Each row was made from one small tree. Brackets hold a mark, then the marks that hang from it, in alphabetical order. Every link used is in the known rows. Write each row's tree.
Known rows:
(R (B H P Z)): | -41.3 | -26.6 |  22.6 |  -2.1 | -22.0 |   9.2 |  28.8 |  38.1 | -49.3 |   8.9 |  29.2 |  10.5 | -37.2 | -30.5 |   0.8 | -20.3 | -12.7 |  -6.9 | -18.8 |
(Q (B H M V (Z J))): | -13.7 | -28.9 |  48.5 | -13.6 | -31.2 |  29.0 |  31.0 |  27.7 | -47.0 |  21.7 |  45.7 |  18.4 | -51.8 | -53.3 |  -6.5 | -25.4 |   2.4 | -15.8 |  -4.9 |
(V (B H K P U)): |  -9.3 | -35.6 |  29.8 |  -5.6 | -25.0 |   8.5 |  22.2 |  52.6 | -44.6 |   8.9 |  58.1 |  -8.1 | -43.3 | -26.2 |   3.5 | -12.1 |  -0.7 | -13.8 | -18.1 |
(Q (B K M Z)): |   1.9 | -19.1 |  16.6 |   3.2 | -32.1 |  25.9 |  49.6 |  34.7 | -45.5 |  24.3 |  26.9 |   6.7 | -40.9 | -45.8 |  -3.2 | -35.0 |  10.3 |  -0.1 |  -8.9 |
(B H K M U (Z J)): |   3.5 | -59.0 |  43.7 |  -3.0 | -37.6 |  17.5 |  30.2 |  70.4 | -48.4 |  31.9 |  71.1 |  -1.6 | -57.2 | -57.9 |  -8.2 | -47.8 |  -0.5 | -17.7 | -16.7 |
(B K M U V (Z J)): |   4.7 | -40.5 |  46.9 |   8.8 | -32.7 |  13.2 |  30.3 |  67.5 | -52.1 |  31.6 |  78.2 |   5.0 | -59.8 | -52.8 | -18.6 | -61.0 |   9.7 | -10.6 |  -7.9 |
(Q (B K P U (Z J))): |   1.4 | -29.6 |  26.9 |  -1.1 | -41.2 |  20.7 |  24.5 |  62.8 | -31.2 |  19.0 |  50.4 |  17.2 | -41.8 | -34.8 |   1.0 | -41.9 |  12.5 | -14.4 | -14.7 |
(V (B K U (Z J))): |  13.1 | -16.9 |  25.2 |   6.3 | -34.7 |   2.5 |  39.6 |  57.4 | -40.2 |  24.0 |  56.9 |   9.0 | -49.2 | -28.0 |  -7.9 | -10.6 |   7.2 | -12.2 |  -9.7 |
(U B): | -18.0 |  12.1 |  15.9 | -12.5 | -15.9 |  -5.0 |  71.0 |  34.1 | -44.5 |  -3.5 |  20.0 |  25.5 | -36.0 | -32.7 |  -1.8 |  -9.7 |   4.5 |   3.3 |  -4.0 |
(V (B H K M P U)): |  -2.3 | -48.5 |  38.5 |  -5.7 | -26.5 |  16.5 |  23.2 |  51.2 | -50.9 |  15.4 |  59.1 | -12.2 | -48.1 | -28.2 |  -4.0 | -29.5 |  -0.9 |  -8.3 | -14.0 |
(U (B H K M V (Z J))): |  -9.7 | -35.2 |  44.9 |  -3.6 | -21.2 |  14.0 |  35.5 |  53.3 | -42.3 |  26.0 |  64.0 |   7.4 | -62.8 | -48.4 | -17.7 | -42.8 |  12.1 | -10.3 |  -1.8 |
(R (B K Z)): | -22.3 |  -3.5 |   5.1 |  11.3 | -24.5 |   1.8 |  49.4 |  44.5 | -48.4 |  15.9 |  30.3 |  11.7 | -36.9 | -30.1 |  -7.5 | -26.3 |   0.0 |  -1.7 | -14.2 |
(F (B V)): | -33.6 |   9.9 |  36.2 | -11.5 | -12.7 |   3.4 |  54.6 |  26.4 | -48.1 |   2.3 |  31.3 |   6.9 | -42.9 | -27.1 |  -2.3 |  13.7 |   6.5 | -13.4 |   0.3 |
(U (B H M P V (Z J))): | -22.3 | -41.7 |  55.3 | -10.8 | -18.8 |  17.2 |  25.1 |  46.1 | -42.8 |  16.6 |  54.4 |  12.9 | -57.9 | -41.4 | -12.9 | -42.0 |   6.4 |  -8.4 |  -1.8 |
(Q (B H K M P V Z)): | -18.1 | -50.3 |  39.4 |   0.0 | -26.7 |  37.3 |  12.9 |  38.1 | -45.5 |  24.8 |  50.1 |  -7.6 | -50.1 | -49.4 |  -1.4 | -45.5 |   7.5 |  -9.6 | -12.4 |
(B H P): | -42.2 | -25.5 |  27.0 | -19.0 | -16.3 |   9.3 |  32.1 |  31.7 | -43.7 |  -8.6 |  27.9 |   0.0 | -26.6 | -42.8 |  16.1 | -11.3 |  -6.2 | -12.6 | -19.3 |
(S J): | -23.3 |  10.7 |  -2.4 | -20.7 | -29.3 |  -0.3 |  55.1 |  20.7 | -40.5 |  -2.0 |  19.3 |  21.5 | -33.9 | -33.5 |  17.6 |  12.6 |  10.7 | -10.6 | -14.8 |
(F (B H M P U V)): | -32.2 | -42.0 |  63.3 | -17.3 | -18.3 |  19.0 |  25.4 |  44.9 | -56.1 |  11.2 |  56.9 |  -6.2 | -57.2 | -30.1 |  -5.2 | -17.1 |  -3.0 | -16.7 |  -6.2 |
(U (B K V)): | -17.9 |   3.7 |  21.3 |  -2.3 | -12.7 |  -2.5 |  54.1 |  44.3 | -43.5 |   4.1 |  45.5 |  13.2 | -44.5 | -36.0 |  -8.2 | -26.8 |  15.0 |  -1.7 |  -2.2 |
(V (B M)): |  -3.8 |  -1.3 |  25.9 |  -7.9 | -20.3 |   5.8 |  59.4 |  19.1 | -55.0 |   7.2 |  24.0 |   9.1 | -36.5 | -26.6 |  -6.6 |  -1.8 |  -0.1 |   2.0 |  -2.4 |

Which tree is each row?
|  -3.7 | -21.6 |  25.4 |   0.8 | -20.9 |  13.4 |  37.4 |  35.6 | -44.7 |  10.3 |  36.8 |  -7.9 | -36.2 | -20.5 |  -6.4 | -26.7 |   9.6 |  -0.2 |  -5.8 |  (V (B K M P))
| -13.8 | -19.3 |  43.9 |  -7.3 | -20.6 |   6.6 |  49.8 |  40.0 | -69.0 |   7.5 |  51.6 |  13.0 | -47.5 | -48.8 |  -9.1 | -38.6 |  -4.7 |   0.9 |  -7.6 |  (B M U V)
| -14.4 | -44.1 |  42.9 |   2.3 | -21.7 |  15.3 |  21.6 |  61.3 | -56.8 |  11.7 |  68.8 |  -7.7 | -46.8 | -41.1 |  -8.8 | -70.3 |   8.3 |  -3.1 | -11.9 |  (B K M P U V)
|  -7.0 | -11.7 |  24.2 |  -2.2 | -19.2 |   7.8 |  66.3 |  35.7 | -51.3 |  16.1 |  21.9 |  17.7 | -47.9 | -40.1 |  -9.6 | -26.9 |   3.2 |  10.1 |  -2.0 |  (U (B M Z))
|  -0.2 | -30.7 |  30.0 |  -2.3 | -36.8 |  29.9 |  29.1 |  45.8 | -32.3 |  22.2 |  37.5 |  10.3 | -39.0 | -37.0 |  -5.9 | -52.2 |  17.3 |  -8.4 |  -7.2 |  (Q (B K M P (Z J)))
| -20.0 | -50.1 |  41.9 |   2.1 | -15.2 |  21.0 |  23.3 |  51.5 | -46.0 |  22.6 |  56.4 |  -7.6 | -58.8 | -44.1 | -10.9 | -51.0 |   8.8 |  -2.3 |  -7.9 |  (U (B H K M P V Z))
| -13.5 | -20.2 |  14.8 |   5.8 | -18.4 |   6.8 |  43.3 |  54.4 | -34.8 |  12.6 |  33.3 |   4.9 | -42.6 | -31.1 |  -2.1 | -34.7 |  14.0 |   2.2 |  -9.7 |  (U (B K P Z))
|  -8.0 | -32.1 |  45.9 |   6.9 | -23.5 |  15.4 |  40.2 |  55.1 | -55.6 |  31.1 |  58.1 |  -9.2 | -63.8 | -34.9 | -14.0 | -24.4 |   8.3 |  -9.0 |  -3.9 |  (F (B K M U V Z))
| -20.5 | -24.7 |  26.8 |   2.1 | -14.7 |   7.9 |  38.9 |  47.7 | -44.1 |  18.5 |  53.0 |   1.5 | -56.6 | -48.2 |  -5.2 | -22.4 |   6.8 |  -7.0 |  -8.7 |  (U (B H K V Z))
| -18.2 |  -7.3 |  15.0 |  -5.4 | -15.9 |   1.6 |  48.6 |  50.8 | -34.7 |  -0.2 |  33.7 |   8.9 | -35.5 | -26.6 |  -1.8 | -34.6 |  15.4 |   0.4 |  -7.6 |  (U (B K P))
| -16.4 | -51.1 |  49.3 |   6.8 | -22.9 |  19.2 |  22.6 |  50.8 | -63.3 |  20.4 |  54.2 |   1.2 | -53.2 | -46.4 |  -6.5 | -54.8 |  -4.2 |   2.2 | -12.8 |  (B M P U V Z)
| -18.8 | -10.6 |  17.1 | -11.8 | -16.3 |   1.6 |  54.2 |  46.6 | -40.1 |   4.2 |  39.9 |   7.7 | -42.8 | -40.5 |  -0.1 | -17.2 |   6.3 |  -6.4 | -10.0 |  (U (B H K))
|  -6.8 | -10.3 |  15.3 |   4.9 | -29.1 |   3.6 |  46.3 |  52.4 | -32.6 |  17.2 |  41.4 |   7.9 | -36.0 | -45.8 |  -1.1 | -25.0 |  13.8 | -14.1 | -11.7 |  (B K (Z J))
|  -6.2 | -27.9 |  36.6 |   2.3 | -23.1 |   8.5 |  42.3 |  55.6 | -62.9 |  14.9 |  65.9 |  -0.7 | -50.3 | -49.2 | -11.5 | -55.3 |   4.6 |  -1.8 |  -9.4 |  (B K M U V)
|   3.6 | -34.6 |  33.3 |  -6.0 | -27.9 |  11.4 |  39.8 |  46.4 | -55.6 |  18.2 |  57.4 |  -6.1 | -50.7 | -35.0 |  -6.5 | -16.3 |  -3.3 |  -8.4 | -11.8 |  (V (B H K M U))
|   3.2 | -45.9 |  30.0 |  -3.0 | -37.3 |  29.4 |  35.9 |  50.1 | -51.9 |  30.2 |  49.1 |   3.1 | -53.6 | -53.7 |  -1.0 | -37.2 |  -1.5 |  -8.0 | -17.0 |  (Q (B H K M U Z))
|  -3.3 | -57.4 |  53.1 |   9.4 | -31.5 |  18.9 |  10.0 |  73.1 | -46.3 |  28.2 |  80.1 |  -1.8 | -56.4 | -44.5 | -15.8 | -75.9 |  13.1 | -11.1 | -10.5 |  (B K M P U V (Z J))
| -26.2 | -43.7 |  46.6 |  -5.0 | -13.6 |  18.5 |  29.2 |  39.2 | -50.9 |  16.7 |  45.5 |   3.4 | -56.7 | -43.4 |  -8.2 | -38.1 |   1.2 |   0.5 |  -5.7 |  (U (B H M P V Z))
| -35.3 | -22.8 |  30.9 |   6.9 | -14.2 |  11.0 |  25.1 |  33.2 | -48.7 |   6.9 |  34.5 |   1.0 | -38.0 | -43.6 |   5.0 | -24.7 |   2.7 |  -2.9 | -12.0 |  (B P V Z)
| -25.9 | -28.9 |  58.0 | -18.1 | -19.8 |  14.0 |  41.6 |  40.5 | -61.5 |  14.3 |  54.7 |  -0.5 | -60.5 | -36.5 |  -7.6 |  -5.1 |  -5.7 | -16.3 |  -4.0 |  (F (B H M U V))
| -32.7 | -31.3 |  37.8 |  -4.7 | -12.6 |  11.2 |  28.7 |  40.7 | -44.6 |   9.6 |  43.4 |   7.1 | -52.4 | -41.3 |  -0.2 | -20.4 |   1.2 |  -4.8 |  -9.0 |  (U (B H P V Z))
| -14.1 | -48.2 |  31.1 |  -0.7 | -19.6 |  19.3 |  34.0 |  53.1 | -42.0 |  20.6 |  43.3 |  -5.5 | -52.0 | -41.7 |  -6.1 | -46.2 |   7.4 |  -0.4 | -10.2 |  (U (B H K M P Z))
| -19.3 | -69.4 |  68.4 |  -7.9 | -29.8 |  23.3 |   4.5 |  59.3 | -53.1 |  22.9 |  75.6 |   4.2 | -59.8 | -53.3 |  -7.5 | -52.7 |  -5.5 | -17.7 | -13.6 |  (B H M P U V (Z J))
| -30.9 | -44.9 |  42.6 |  -2.7 | -23.3 |  14.6 |  15.9 |  58.4 | -59.8 |  13.0 |  69.6 |   1.2 | -51.0 | -31.8 | -15.0 | -61.8 |  -5.7 |  -8.6 | -15.4 |  (R (B H K M P U V))
| -11.2 | -36.8 |  32.6 |  -6.3 | -20.6 |  17.5 |  27.1 |  36.2 | -45.6 |  12.0 |  45.0 | -14.5 | -41.0 | -27.6 |  -2.8 | -21.4 |   4.6 |  -8.0 | -10.7 |  (V (B H K M P))
